Known rows, with every step that occurs
fipi > derake > sama > zareki: [ 21.5   8.9 -32.3  22.8  -9.3  -8.8  28.8  -5.1  -0.5  -1.3 -19.2  17.2
 -18.4  25.2   7.0   0.6  -4.5  -6.9  -7.1  18.7 -18.8  17.8 -10.7   9.4
  -8.6]
derake > sama: [ 22.9  19.7  -3.7  19.6   2.5   6.9  20.6  26.8  -5.4   4.6 -20.6  -5.9
 -11.2  22.2   5.5   4.9 -12.5 -13.8   9.4  20.9  -4.8  13.4 -12.8  13.8
  -7.1]
sama > derake > fipi > zepal > mezed: [ -2.8  16.1  12.8   3.1 -12.7  -6.4   8.9 -27.7   4.1 -11.6  -2.4  29.9
 -10.8  -0.2  15.1  21.4  12.1  10.8 -27.1  26.0  22.0  -6.9  -3.2   0.3
 -33.3]
vosir > felo: [ 35.5   2.1 -12.4  21.3  19.5   6.8  23.8  16.1  -6.5  -9.7  -7.9  -2.7
  -7.4   9.6  -0.2  22.6   9.8 -12.3  16.8  -4.2 -19.3   1.9 -34.9  -8.0
   4.1]
derake > sama > felo > vosir > zepal > fipi: [-12.0  31.2   6.3 -12.8   5.8  -7.9  -1.0   0.2   7.3 -10.7  26.1   7.3
 -13.5  -9.5  -3.5 -13.8  -7.4   3.8  -4.6  -2.6  -4.8  10.7 -27.9   8.3
 -14.2]
fipi > derake > sama > felo > vosir: [ 15.1  38.6 -13.0  31.3  22.9 -10.4  17.5 -16.1   7.1   4.0   2.5   5.2
  -0.5  22.2  -5.2  -8.1  -5.3 -11.4 -13.0   6.0 -24.4  -4.3  -7.2   7.6
  -3.1]
fipi > sama > felo: [ 32.7   1.8  -6.2  36.3  25.1 -11.4  14.4  11.7   4.5 -21.3  -9.1  -3.9
  -7.9  33.0  -6.1  16.7 -11.3  -3.6  -2.9 -24.0 -34.7  19.8 -32.4 -13.2
  -2.7]
fipi > derake > sama > felo: [ 22.5   9.1 -14.4  28.3   5.8  -5.7  25.1  -3.7  11.4   4.1 -11.3   8.8
 -13.2  21.2  -0.6  -0.2  -2.4 -15.9 -10.6  -3.2 -29.1   9.4 -10.9   4.0
   0.0]
fipi > derake > sama > felo > vosir > zepal: [  9.9  31.2 -18.3   0.2  18.9 -12.3   8.9 -20.5  18.0   8.1  21.0  14.2
 -12.8   4.1 -13.1  -6.2  -1.8  -3.3  -0.5  10.0 -36.7 -10.4 -12.1   5.7
   0.8]
zare > zepal > fipi > derake: [ -8.2 -17.5  -0.5  10.0  18.2  21.4  14.4 -15.1   0.4  -9.3 -35.9  17.3
 -29.2   6.3  21.3  21.8  16.3 -30.1  -3.6 -18.2 -11.9   2.9 -11.6 -10.8
  -2.3]
zareki > fipi > zepal > vosir > felo: [ -6.8  16.4   0.2  -4.6  10.8 -11.9   5.7 -27.8 -10.2  -5.8 -26.4  11.6
 -16.8  19.0   8.5  28.0  35.7   1.0  -4.3  14.4  13.6   8.0 -26.0   2.6
  12.9]
felo > vosir > zepal > zare > fipi: [ -6.8  41.7  12.4  -8.4  16.8  35.3 -12.8   4.7  -0.2  -3.3  -9.1   6.8
  -1.0  -7.2  -2.7  23.2   7.0 -11.4  30.6   2.2  11.4 -31.5 -21.0  13.3
 -12.9]
vosir > felo > sama > zareki: [ 25.0  16.2 -32.9   5.7   2.7  -3.5  21.5   8.8 -14.1 -28.1  10.0   9.0
 -19.9   4.0  -2.8   6.8   4.1 -15.3   4.1   6.5 -16.4  12.8 -17.5 -12.6
 -13.5]
zepal > zare: [ 27.6  16.3  21.2  29.1  -5.1  19.9   9.7  18.3   5.8 -16.0 -20.4  -0.2
  -6.8  25.8   3.2  19.9  -2.7 -23.1  10.4   8.7  16.3   1.1 -24.7   1.0
 -26.3]
zepal > vosir > felo > sama > zareki > fipi > derake: [-12.3  26.0 -31.4 -10.7   5.0  -6.3  20.4 -43.0 -16.3 -27.6 -15.1  12.3
 -21.4  18.6   8.2  10.6  37.3 -18.1 -21.4  11.5  -6.9   8.4   7.1   6.3
  -3.2]
zare > penap: [ 26.8  30.9  -0.8  26.5  32.1   7.4   3.2  19.3 -10.0 -13.1 -20.8   0.8
   9.1   7.7  14.1  45.4  -6.8 -30.7  20.2   5.8 -13.6  -1.1 -35.2 -19.2
   1.5]
fipi > sama > felo > vosir > zepal: [ 23.7  23.6  -8.9   9.0  38.3 -18.6  -2.4  -5.6  10.7 -17.5  22.3   1.8
  -8.1  17.6 -20.6  11.0  -9.9   6.8   8.4 -12.6 -43.2  -0.1 -33.3 -13.2
   0.6]
zareki > fipi > sama: [  9.9  17.5  -7.1  30.2  27.7   2.0  11.5  -2.1 -11.6 -16.6 -60.7 -10.7
  -3.3  42.8   4.4  27.9   3.5  -2.5  -5.9  -1.7 -24.9  11.7 -12.7  -6.0
  11.2]
mezed > penap: [ 33.4  13.4  -4.8  36.4  33.7  -7.1   2.2  29.8  -2.0 -11.7 -14.5 -11.4
   2.7   9.8   3.5  36.1 -12.4 -27.8  11.9  10.5 -21.9   9.0 -58.6 -16.2
   2.4]
zareki > fipi > sama > derake: [ 15.5   7.6 -21.2  30.2  14.5   6.6  16.9 -13.9 -11.5 -27.8 -38.3   1.4
   6.7  33.3   6.8  25.5   5.3   5.0 -20.6  -5.0 -22.8  11.1 -11.8 -17.9
  -6.2]
zare > zepal > vosir > felo: [  7.6  -8.7   0.8 -13.1  28.0  11.0   7.8   4.6 -12.1  -7.6  18.5   3.2
 -17.3  -1.2   2.9  17.9  24.1 -31.6  24.8 -10.5  18.1   8.0 -19.2   9.0
  -6.3]
vosir > felo > sama: [ 23.6  17.7 -14.5   6.4  12.9  13.1  20.6  15.5 -14.1 -11.0  -8.4  -3.0
 -23.7   8.1  -0.7  15.9  10.3 -22.7   9.9   7.6 -23.6  -1.3  -4.3  -4.9
   1.7]
sama > zareki: [ 39.7  11.5 -19.7  34.1  11.8  -9.1  16.0  10.9  -1.8 -29.6  -4.9   0.6
  -1.0  22.1   5.5  15.8 -13.0 -15.2   1.8   8.5 -10.5  16.9 -49.1 -18.8
 -22.6]
zareki > fipi > sama > felo > vosir: [ 10.5  42.1  -7.5  38.7  48.5 -15.7  -1.7 -21.4  -2.6 -27.5 -20.4  -9.3
  14.8  37.2 -10.9  11.8  -2.8  -1.2 -19.0 -13.6 -24.6   5.5 -22.5 -11.3
   2.5]
derake > sama > felo > vosir > zepal > mezed: [  2.4  49.5  13.0  -9.6  16.0  -5.9  -2.6   3.2   8.1   8.8  49.1   6.0
  -6.3 -15.2  -6.2  -4.2  -4.5  -7.7   8.2  18.0   3.7  -0.5   3.1  16.6
 -30.7]

Rows
[ 10.2  21.4  -0.5 -11.4   7.3   8.4  15.2   7.2 -17.9 -15.0   7.6  -9.8
 -25.6  15.2   2.9  10.1  20.3 -26.6   9.0  11.6   3.5   6.5   0.3  15.7
  -8.5]	zepal > vosir > felo > sama
[ -3.3  -1.1  -6.5 -19.2 -11.3 -18.0  13.8 -35.7  -5.2 -18.4  12.5  28.2
 -15.6   3.5   2.0  10.8  29.0  21.3 -17.5  12.4  26.2  -0.2 -28.2  12.2
  -8.5]	sama > derake > fipi > zepal > vosir > felo
[ -3.0  43.6   2.8  -5.7  15.4  -4.8   7.3 -23.1  12.6  15.0  34.2  19.1
 -15.2  -8.7  -3.4  -1.0   8.1  -8.9  -1.0  15.5 -19.1 -12.0  17.7  16.1
 -19.6]	fipi > derake > sama > felo > vosir > zepal > mezed
[ -8.1  18.1   5.7 -10.0  17.6   1.9  -0.8  -4.9  -5.7 -14.6 -16.4   2.4
 -25.7  20.1  -0.4  14.5   1.7  16.5   5.9  -4.6 -26.9   3.5 -23.5   1.4
   2.5]	felo > vosir > zepal > fipi > sama
[ -8.1  -2.7  -6.5 -13.2 -11.5  -2.8  19.2  -9.1  17.6  -0.9  -4.1  21.7
 -34.1  -6.5   4.4  -1.7   8.1   0.2 -10.9 -13.4 -27.1  13.5 -15.3   2.8
   1.7]	vosir > zepal > fipi > derake > sama > felo
[ 19.1  20.3 -21.9  31.6  16.6  -9.0   9.9  -7.5  -4.4 -33.8 -26.6  -0.5
  10.9  18.4   9.0  19.0  -3.7 -14.4 -12.5   8.6  -2.7  15.5 -40.3 -19.1
 -15.6]	sama > zareki > fipi
[ 25.6  35.2  -5.6   8.0  35.6   1.8  -1.3   0.5   6.5  -8.7   9.2  -6.2
  -3.3   6.6  -6.6  16.7  -5.0 -11.7  18.3  23.1 -21.2 -17.9 -36.7  -9.5
  -8.8]	felo > vosir > zepal
[ 24.2   9.0  15.6   0.0 -10.4  19.2   2.4  17.4  14.7 -10.2  -3.8   7.9
 -19.2   4.2  -5.2  20.6   1.2 -16.0  24.8  13.0   4.6  -7.0 -27.8  -2.1
 -24.5]	vosir > zepal > zare
[ 28.0  10.3 -26.7   7.5  -1.1  16.7  23.7   3.7 -13.5 -23.1  15.5   7.8
 -11.2  -1.2  -0.1  10.1  12.1 -13.8  -4.4   3.5 -21.4  -2.8  -7.9 -19.1
 -17.4]	vosir > felo > sama > derake
[ 21.5  37.0  16.8   6.9  13.0   1.3 -11.9  -4.0  22.1 -20.8  38.5   8.8
  -1.1  -1.1 -19.8   5.7  -5.4 -13.2  12.0  -1.0   6.2 -13.5 -37.6  -9.8
 -31.9]	sama > felo > vosir > zepal > zare
[  2.2  36.4   3.5  -5.2  -7.7   0.5   2.1 -20.2  20.6   7.1  22.3  26.2
 -18.3   3.9 -19.0  -8.3   2.7  -4.0   3.9  10.8  -4.7 -13.9  -0.8  16.6
 -15.2]	fipi > derake > sama > felo > vosir > zepal > zare
[ 19.9  11.9 -13.7  24.3   1.9   9.0  29.7   0.7  -1.6  14.8 -38.2   4.6
 -20.5  29.4   9.6   7.8  -1.0 -14.9   0.1  19.6 -24.6   2.4   2.1  14.8
   6.5]	fipi > derake > sama
[  2.3   7.3  12.1  18.3   7.8  21.2   2.5  16.3  -1.3 -15.4 -29.3   9.4
  -8.5  20.2  -3.7  25.7   2.4  -2.1   8.2 -43.9  -5.0   6.8 -17.4   5.8
  -7.5]	zepal > zare > fipi > sama > felo
[ 15.2  15.7 -33.3  37.2  18.4  -6.7  19.6 -31.0   1.6 -27.2 -44.1  12.6
   1.4  26.2  10.5  21.2  10.0 -15.7 -21.6   9.0 -25.4   3.6 -25.9 -20.9
  -4.0]	sama > zareki > fipi > derake
[  2.4  21.8 -45.7   6.6   9.4  -1.0  25.3 -33.0 -12.3 -25.5 -30.3  19.9
 -17.7   9.0   1.9  15.1  25.5 -16.2 -18.8   8.4 -35.2  -0.5   5.8 -15.5
   5.0]	vosir > felo > sama > zareki > fipi > derake
[ -4.6  17.2 -11.7  -9.1   5.7 -14.5  -0.9 -11.6  -5.2 -30.3  -0.3  17.5
 -21.6  17.2   0.1   7.8  -3.3  25.3  -2.4  -4.9 -21.7  18.5 -37.0  -5.1
 -12.7]	felo > vosir > zepal > fipi > sama > zareki
[ 16.0  44.0  15.8   4.5  35.4  -4.9  -5.7  -4.7  13.8 -12.3  50.0   0.8
   0.8 -14.4  -6.1  13.6   2.0 -17.1   8.7   6.5  -4.9 -12.1 -21.7  -8.9
 -31.4]	sama > felo > vosir > zepal > mezed
[  5.0  -3.1   6.9  -7.1   5.3  10.5   8.1  12.3   6.6 -19.0 -13.1   1.8
 -22.3  -0.5  11.8  21.5   3.7  -7.7   8.7  -0.9 -12.8   6.2 -41.6 -10.5
  -8.2]	vosir > zepal > fipi
[-16.0  23.8 -23.0 -18.0 -11.9  -7.7  12.7 -26.9  -0.5  -6.6  -0.6  29.4
 -29.2   2.3   6.0 -10.6   2.2  13.0  -9.1  17.2 -14.1   8.1 -14.1  12.5
 -13.2]	felo > vosir > zepal > fipi > derake > sama > zareki
[ 15.8   5.7  -1.2  20.5  24.8 -21.8  13.4  -0.9   7.3 -27.8 -16.3  -2.4
  -5.0  29.1 -12.0   8.2  -8.2   8.2 -15.0 -22.6 -19.9  14.1 -22.7   6.0
   3.4]	derake > fipi > sama > felo
[ -6.9 -26.2  -3.9   2.4   3.7  18.7  10.5  -3.1 -13.1 -24.6 -13.9  24.3
 -21.7   8.2  14.1  17.3   7.8  -0.3 -11.8 -33.8  -3.0  22.8 -11.0 -16.0
 -21.0]	zare > zepal > fipi > sama > derake
[  0.9  21.9 -17.9  28.2  16.3  -5.9  21.3 -20.9   6.8  -1.0 -32.4   6.5
  -1.0  18.8   2.0   3.1   6.1 -16.4 -24.6  -0.1 -24.1   8.8  -1.6   1.2
   8.4]	zareki > fipi > derake > sama > felo
[  8.6 -11.7  -4.0  19.0 -10.6   9.8  20.6   0.1 -11.9 -32.3 -26.8   8.4
 -15.9  28.1  14.8  18.5   2.2  14.9 -21.8 -21.4 -14.3  23.1 -23.3 -12.0
 -19.4]	zepal > fipi > sama > derake
[  7.8  13.1 -23.0 -10.2  -1.3   7.2  23.6  -9.3 -10.0 -29.2   8.0   9.5
  -9.4  -7.1  -5.4   0.2  13.0  -3.2 -16.6   5.0  -3.6  -9.1   3.7   1.5
  -9.3]	vosir > felo > sama > derake > fipi
[-20.5  25.8   5.1 -35.9  -5.4 -16.5   5.5 -24.0  -9.7  -9.9  -8.9  16.6
 -39.8  12.7   1.4   4.6  27.0   3.4 -10.4  25.2  19.1  -1.4   2.9  26.8
   6.5]	derake > fipi > zepal > vosir > felo > sama
[ 21.4   6.5  -9.2  18.3   9.1   1.8  17.8  -6.9   3.2 -30.5  -5.8  -0.7
  10.9   7.9   1.7   9.3  -4.3  -4.0 -19.2   8.8   5.9  -5.0 -26.6  -2.7
 -22.4]	sama > derake > fipi
[ 30.0  20.0 -14.7  20.8  -0.2  16.2  16.8   6.0  -7.5 -26.5   2.3  -2.4
  -7.6  13.0   8.1  11.9  -4.5 -21.8 -14.0  13.8 -12.3  -1.8  -6.1 -21.4
 -31.4]	felo > sama > derake
[ -9.8  47.5  11.1   1.3  41.3 -10.0  -8.8 -25.0   2.0 -14.5  10.7   3.8
   1.0   5.8  -8.6  20.0  10.7   4.2  -6.9  -2.2 -15.1  -3.7   3.3  -5.0
 -12.4]	zareki > fipi > sama > felo > vosir > zepal > mezed
[ -4.4   8.7  -7.2  -8.4   3.1   5.4   4.0 -17.4  -4.7 -28.0   6.0  14.0
 -14.7  13.0   1.1  11.1   3.7  26.5  -8.5  -9.4 -20.5   3.2 -24.0 -10.1
 -18.6]	felo > vosir > zepal > fipi > sama > derake
[ 34.2  -3.6 -17.6  31.5   6.1   5.6  21.8   4.9  -6.7 -22.2 -13.4   3.5
  -5.0  33.4   3.4  20.7  -4.2   6.9  -8.2  -6.4 -26.8  12.0 -21.8 -14.3
 -15.2]	fipi > sama > derake
